Known rows, with every step that occurs:
s-c-b: [ 0.16 -0.78  0.07  0.45  1.35  1.61 -1.27  0.59  0.22 -2.44 -4.43 -0.69
 -1.82 -0.67 -0.99  0.40 -3.44 -0.45  3.37  2.11 -3.75 -2.13  2.61]
d-b: [-0.69 -0.49  0.91  1.29  1.62  1.93 -0.15  0.61  1.31 -2.70 -2.15  2.27
 -1.12 -1.45 -1.48 -1.12 -2.00  0.18  0.63 -0.12 -2.52 -1.17  3.30]
b-s-x-d: [-0.25 -1.72  1.77 -0.10  1.72  2.13  0.26  1.68  0.79 -1.76 -0.46 -1.20
 -1.42 -0.64 -1.65 -5.53 -4.35  0.27 -0.23  3.89 -1.82 -3.47  3.54]
x-d-c: [-0.30 -0.37  1.24  3.08  1.74  2.38 -0.46  0.59  2.06 -3.45 -0.06  0.09
 -0.33 -1.63 -1.12 -2.43 -6.23 -1.02  0.46 -0.51 -1.53 -1.43  3.99]
b-s-c: [-0.33 -2.05  2.09 -1.09  1.51  2.02 -0.41  1.10 -0.36 -2.83 -3.85  0.77
 -1.97 -0.69 -2.76 -2.24 -1.72  0.78  2.97  2.85 -3.14 -1.45  1.19]
s-d-c-x-b: [ 1.25  0.32 -0.79  2.28  0.41  3.23  2.36 -0.38  0.36 -3.15 -3.90 -0.74
 -0.59  0.89 -1.25 -1.96 -0.97 -2.31  2.87 -0.57 -2.79 -0.81  4.08]
b-c-x-d-s: [ 0.16  1.69  0.34  0.54  1.50  1.53  0.84  0.20  1.62 -3.39 -0.28 -1.51
 -0.45 -3.92 -0.76 -1.81 -2.90 -1.16  4.61  0.35  0.07 -0.58  3.83]
b-s-x: [-0.31 -1.95  1.96 -0.24  1.16  2.41  0.80  0.82 -0.35 -2.40 -1.80  0.56
 -1.69 -0.65 -2.09 -4.74 -1.83  1.11 -0.95  4.02 -2.76 -3.52  2.48]
b-c-x: [ 0.06  1.40  0.53  1.76  1.00  1.83  1.22 -0.46  0.60 -3.53 -2.75  0.40
 -0.88 -1.69 -1.74 -1.02 -3.40 -1.08  4.24  1.02 -1.09 -0.47  3.59]
s-c: [-0.48 -1.16  1.28  0.86  1.41  1.14 -0.64  0.31  0.14 -2.73 -4.13  2.51
 -1.84 -2.34 -1.68 -1.99 -3.63  0.35  3.44  2.80 -3.87 -1.96  2.60]
x-s-d-b-c: [ 0.02  1.04  0.28  0.32  1.70  2.86  0.37  1.87 -0.08 -3.34 -3.51  1.02
 -1.53 -3.30 -0.84  2.46  1.61 -0.87  3.77  1.99 -1.96 -2.31  2.93]
b-c-x-s-t: [ 1.31  1.98  0.62  2.19  1.06  3.23  0.83  0.66 -0.20 -2.80 -1.08 -0.08
 -0.96 -4.66 -1.74 -3.30  1.04 -1.30  2.81 -0.35  0.39  0.93  3.22]
c-x-b-s-t: [ 1.56 -0.74  0.23  0.38  0.76  3.49  2.42  0.81 -0.37 -1.51 -1.66 -2.57
 -0.89  0.08 -3.07 -7.12  1.50 -0.67  1.17 -0.96 -0.91  1.57  2.60]
d-c-b: [ 0.11 -0.17  0.01  2.04  1.06  2.65 -0.87  0.23  1.34 -3.75 -1.61 -0.92
 -0.82  0.13 -0.90  0.88 -3.41 -1.13 -0.33 -1.12 -2.89 -1.02  3.19]
c-b-s: [ 0.11 -1.31  0.67 -0.94  1.37  2.60  0.23  1.50  0.51 -2.41 -2.72 -2.84
 -1.23  0.24 -2.19 -1.45 -1.03  0.49  0.58  1.21 -2.62 -0.84  2.27]
s-t: [-0.13 -0.83  1.65  2.56  1.57  1.86  0.37  1.05  1.00 -2.23 -1.42  2.20
 -1.39 -4.73 -2.29 -5.35 -3.03  0.45  0.35  0.53 -1.76 -0.14  3.17]
s-d-b-c: [-0.81  0.62 -0.05  0.89  1.68  1.58  0.50  1.54  0.83 -3.90 -4.09  1.81
 -2.01 -1.72 -1.51  2.97 -2.05 -0.56  4.59  2.02 -2.43 -2.42  3.21]
d-s: [-0.53 -0.67  1.55 -0.07  1.21  1.71  0.80  0.66  1.20 -2.85 -1.62  2.01
 -0.87 -5.66 -1.40 -3.58 -0.49  0.82  1.00  1.11 -2.68 -1.05  3.04]
b-s: [-0.41 -1.80  2.28 -0.40  1.45  2.31  0.57  1.14  0.45 -2.53 -2.33  0.23
 -1.19 -1.71 -2.64 -3.84 -1.40  1.04  0.79  2.05 -2.07 -0.91  2.15]
x-s-d-b: [ 0.29 -0.22  1.24  0.14  1.84  2.82  0.33  1.47  0.06 -2.21 -3.59  1.84
 -1.51 -3.12 -1.38 -0.67  1.75 -0.18  1.80  1.08 -2.86 -2.16  3.39]
d-c-x-s-t: [ 1.50  0.67  1.01  3.16  0.71  4.16  0.28 -0.31  0.52 -2.77 -0.03  0.98
 -0.46 -2.75 -1.64 -4.40  1.05 -1.93 -0.36 -3.07 -0.33  1.58  3.14]
d-c: [-0.51 -0.65  1.31  2.69  1.07  2.45 -0.15  0.04  1.32 -3.89 -1.55  2.21
 -0.71 -1.74 -1.43 -1.55 -3.43 -0.37 -0.09 -0.22 -2.59 -1.08  3.02]
c-x-d-b-s-t: [ 0.94 -0.38  1.00  0.00  1.86  2.45  0.29  1.25  1.72 -1.67  0.16 -1.52
 -0.91  0.92 -2.64 -4.41 -1.70 -1.35  1.40 -2.76  0.51  1.70  2.79]
c-b: [-0.08 -0.49  0.25  1.20  1.33  2.03 -0.13  0.60  1.01 -2.36 -2.92 -1.20
 -1.15 -1.61 -1.33 -1.10 -3.00 -0.13  1.00  0.83 -2.86 -1.41  3.73]

Rows:
[ 0.57 -0.73  1.65  0.50  1.26  2.71 -1.00  0.89 -0.76 -2.23 -3.61  1.60
 -1.69 -3.99 -1.39 -2.55  0.11  0.27  2.72  2.52 -3.17 -2.20  2.45] => x-s-c
[ 0.22 -0.11 -0.41  2.06  1.33  2.61 -1.06  0.34  1.73 -3.09  0.25 -2.33
 -0.87  1.18  0.33 -0.93 -6.11 -1.89 -1.31  0.80 -2.24 -4.03  4.52] => s-x-d-c-b
[ 0.79 -1.54  0.38 -1.07  0.92  2.92  0.55  1.59 -1.21 -2.51 -3.64 -1.79
 -1.38  0.97 -2.25 -3.38  0.53  0.40  3.01  2.79 -3.58 -1.56  1.60] => x-b-s-c
[ 0.68  0.39  1.10  0.92  1.62  1.62  1.05  0.50  2.00 -1.71  0.58 -0.18
 -0.57 -5.26 -1.60 -6.61 -2.33 -0.96  2.37 -1.59  0.33  0.99  4.03] => c-x-d-s-t
[-0.07 -1.64  1.11 -1.69  2.32  1.85 -1.57  1.88  0.73 -2.47 -1.83 -0.88
 -1.50  1.55 -1.93 -0.83 -2.52 -0.04  3.27  0.94 -2.20 -1.41  1.98] => x-d-b-s-c
[ 0.56 -0.88  1.22  0.24  0.95  2.87  1.40 -0.24  0.93 -3.31 -3.28  0.31
 -1.24  1.43 -2.68 -1.17 -1.15 -1.28  2.69 -0.13 -2.04 -0.05  2.38] => b-s-d-c-x
[-0.78  0.84  0.39  1.00  1.49  1.94 -0.15  0.91  0.82 -4.09 -1.95  1.26
 -1.16 -1.25 -1.09  1.92 -2.19 -0.61  2.46  0.72 -1.80 -1.32  3.00] => d-b-c
[ 1.24 -0.15 -0.49 -1.02  0.31  2.22  1.29 -0.42 -0.63 -2.36 -3.54 -0.70
 -0.85 -1.40 -1.09 -3.55  1.72 -0.88  4.31  0.70 -3.13 -0.65  2.85] => d-s-c-x-b
[ 0.19  0.96 -0.62  1.88  0.85  2.77  1.33  1.58 -0.58 -3.63 -2.41 -1.70
 -0.91 -2.09 -1.09 -1.27 -1.42 -0.46  2.88  2.29 -2.29 -1.81  3.68] => x-b-c
[-0.01  1.37 -0.14  0.83  1.39  1.56  1.05  0.27  1.01 -3.54 -4.36  1.22
 -1.72 -0.09 -1.50  2.49 -1.89 -1.71  5.74  0.59 -1.52 -0.96  3.78] => s-d-b-c-x
[ 0.51  0.29  0.87  2.89  0.59  2.80  0.54 -1.45  1.33 -3.56 -1.88  1.22
 -0.55 -0.02 -1.62 -1.95 -3.14 -1.47  0.77 -1.80 -1.87  0.16  3.43] => d-c-x
[ 1.10  0.21 -0.35  1.67  0.56  2.59  2.14 -0.24 -0.20 -1.89 -3.25 -1.33
 -0.49 -0.13 -1.60 -5.07 -0.85 -0.99  2.18  0.10 -2.23 -0.38  4.46] => c-x-b
[-0.49  1.20  0.17  1.48  2.30  1.79 -0.60  1.71  1.61 -3.49 -0.69 -0.49
 -0.92 -1.47 -0.71  1.06 -4.84 -1.01  3.06  0.39 -0.72 -1.62  4.00] => x-d-b-c
[ 1.19  0.52 -0.64  2.66  0.14  3.64  1.85 -0.82  0.35 -3.47 -1.81 -1.25
 -0.21  1.46 -1.29 -3.05 -1.01 -1.83  0.80 -2.07 -2.09 -0.02  3.92] => d-c-x-b
[-0.19 -1.42  1.74  0.32  1.31  2.73  0.84  1.17  0.80 -3.63 -2.93  0.82
 -1.54 -0.34 -2.59 -0.72 -1.54 -0.11  1.67  1.38 -3.05 -1.34  1.86] => b-s-d-c
[ 0.95  2.06  0.68  1.56  1.00  3.13  0.88  0.13 -0.54 -3.20 -2.44 -0.64
 -0.62 -3.16 -1.24 -1.61  0.40 -1.19  3.56  0.85 -0.47 -0.35  3.41] => b-c-x-s
[-0.65 -0.86  0.86  0.73  1.78  1.59  0.47  0.97  1.38 -2.51 -4.16  2.53
 -1.87 -1.87 -1.56 -0.12 -2.10 -0.12  2.89  1.19 -3.29 -2.09  3.40] => s-d-b
[ 1.06  0.52  1.46  1.31  1.14  3.39  0.81 -0.30 -0.17 -1.90 -2.78  0.60
 -0.60 -3.36 -1.47 -4.64  0.68 -0.57  1.80  0.03 -1.21 -0.20  3.71] => c-x-s
[ 0.63 -0.02  1.22  2.05  1.75  1.83  0.61 -0.14  1.78 -1.76 -1.73 -0.48
 -0.77 -1.87 -1.54 -5.07 -5.58 -1.16  2.98 -0.08 -0.85 -0.43  4.89] => c-x-d
[ 0.12  0.63 -0.66  1.71  0.34  2.61  1.69  1.16 -1.14 -3.18 -2.09 -1.35
 -1.23 -0.87 -0.51 -2.23 -1.96 -0.83  1.36  4.42 -2.76 -4.46  4.16] => s-x-b-c
[-0.11 -1.25  1.34 -0.71  2.31  2.38 -0.47  1.86  1.51 -2.48 -0.40 -1.07
 -0.94  0.51 -1.85 -2.18 -2.48 -0.11  0.98 -0.18 -1.22 -1.01  2.75] => x-d-b-s
[-0.39 -0.71  1.12  2.56  1.45  2.20  0.66  0.51  1.33 -3.75 -3.40  2.50
 -1.39 -2.13 -1.69 -0.54 -3.50 -0.68  1.90  1.06 -3.15 -1.98  3.40] => s-d-c
[ 1.11  2.10  0.22  1.37  1.03  3.43  0.35  0.82  0.24 -2.94 -0.67  0.26
 -0.91 -2.33 -1.31 -0.77  2.52 -1.87  2.26 -2.14  0.40  1.28  2.89] => d-b-c-x-s-t
[ 0.29 -1.45  0.52 -1.16  1.64  2.39  0.80  1.88  0.68 -1.98 -4.49 -2.49
 -1.70 -0.45 -2.34 -0.65 -1.12  0.06  2.65  2.69 -2.91 -1.77  2.22] => c-b-s-d
[ 0.28  0.30  0.38  0.33  2.01  1.38 -1.00 -0.39  1.24 -2.20 -2.61  0.18
 -1.22  1.46 -1.04 -0.92 -4.43 -1.74  4.75 -0.64 -1.84 -0.87  3.62] => s-c-x-d-b
[ 0.33 -0.32 -0.02 -1.31  1.79  1.26 -1.40  1.47  1.41 -2.18 -1.77 -2.45
 -1.19 -2.74 -0.21 -0.54 -2.66 -0.55  4.01  1.34 -2.85 -2.31  3.08] => x-d-s-c-b
[ 0.46  1.74  0.35  1.04  1.49  1.84  0.86  0.99  2.00 -2.90  0.90 -1.17
 -0.69 -5.43 -1.47 -3.73 -2.44 -1.63  4.19 -0.75  1.13  0.75  3.39] => b-c-x-d-s-t
[ 1.51 -0.73  0.38 -0.26  0.56  3.18  2.43  0.32 -0.50 -2.07 -2.82 -2.93
 -0.54  1.53 -2.44 -5.29  1.01 -0.41  1.77  0.24 -1.85  0.20  2.95] => c-x-b-s
[ 0.68 -0.30  1.74  2.08  1.47  3.15  0.18  1.68  0.07 -1.56 -0.81  1.41
 -1.11 -6.44 -1.83 -5.74  0.65  0.36 -0.16  0.32 -1.17 -0.01  2.98] => x-s-t
[ 0.29 -0.79 -0.02  1.59  0.61  2.46  1.55  0.85 -0.77 -2.04 -2.19 -0.29
 -1.21 -0.78 -0.77 -5.23 -1.88 -0.01 -0.49  3.58 -3.64 -4.05  4.51] => s-x-b
[ 0.98  1.54  0.39  1.13  1.19  2.89  1.43  0.51 -0.29 -2.80 -4.44 -0.09
 -1.37 -3.99 -1.46 -0.43  0.42 -1.36  5.48  2.36 -1.29 -1.24  3.59] => b-c-x-s-d
[-0.87 -0.81  1.54 -0.02  0.94  1.51  0.82  0.33  0.51 -2.68 -1.12  2.47
 -1.46 -4.44 -0.79 -4.46 -1.13  0.71 -0.69  3.37 -3.12 -3.74  3.19] => d-s-x
[ 1.14 -0.65  0.23  0.96  1.63  3.29 -0.70  2.13  1.94 -2.88  1.22 -4.52
 -0.82  0.57 -1.80 -1.88 -3.05 -1.45 -0.56 -1.94 -0.32  0.60  2.30] => x-d-c-b-s-t
[ 0.40 -0.94  0.90 -1.92  1.20  2.30 -0.23 -0.17  0.08 -2.70 -3.73  0.61
 -1.65  3.41 -2.36 -0.42  0.17 -0.62  3.75 -0.10 -2.28  0.05  1.28] => d-b-s-c-x
[-0.23 -0.12  0.94  1.28  2.17  1.63 -0.68  1.12  1.86 -2.27 -0.81  0.51
 -0.86 -1.26 -1.00 -1.72 -4.57 -0.57  1.44 -0.25 -1.40 -1.54  4.21] => x-d-b
[ 0.85  0.09  0.03  1.26  1.22  3.74 -0.28  1.25  0.52 -3.09 -3.18 -1.46
 -1.03 -2.02 -0.38  1.24  0.76 -1.48  1.16  0.23 -3.01 -2.00  3.37] => x-s-d-c-b
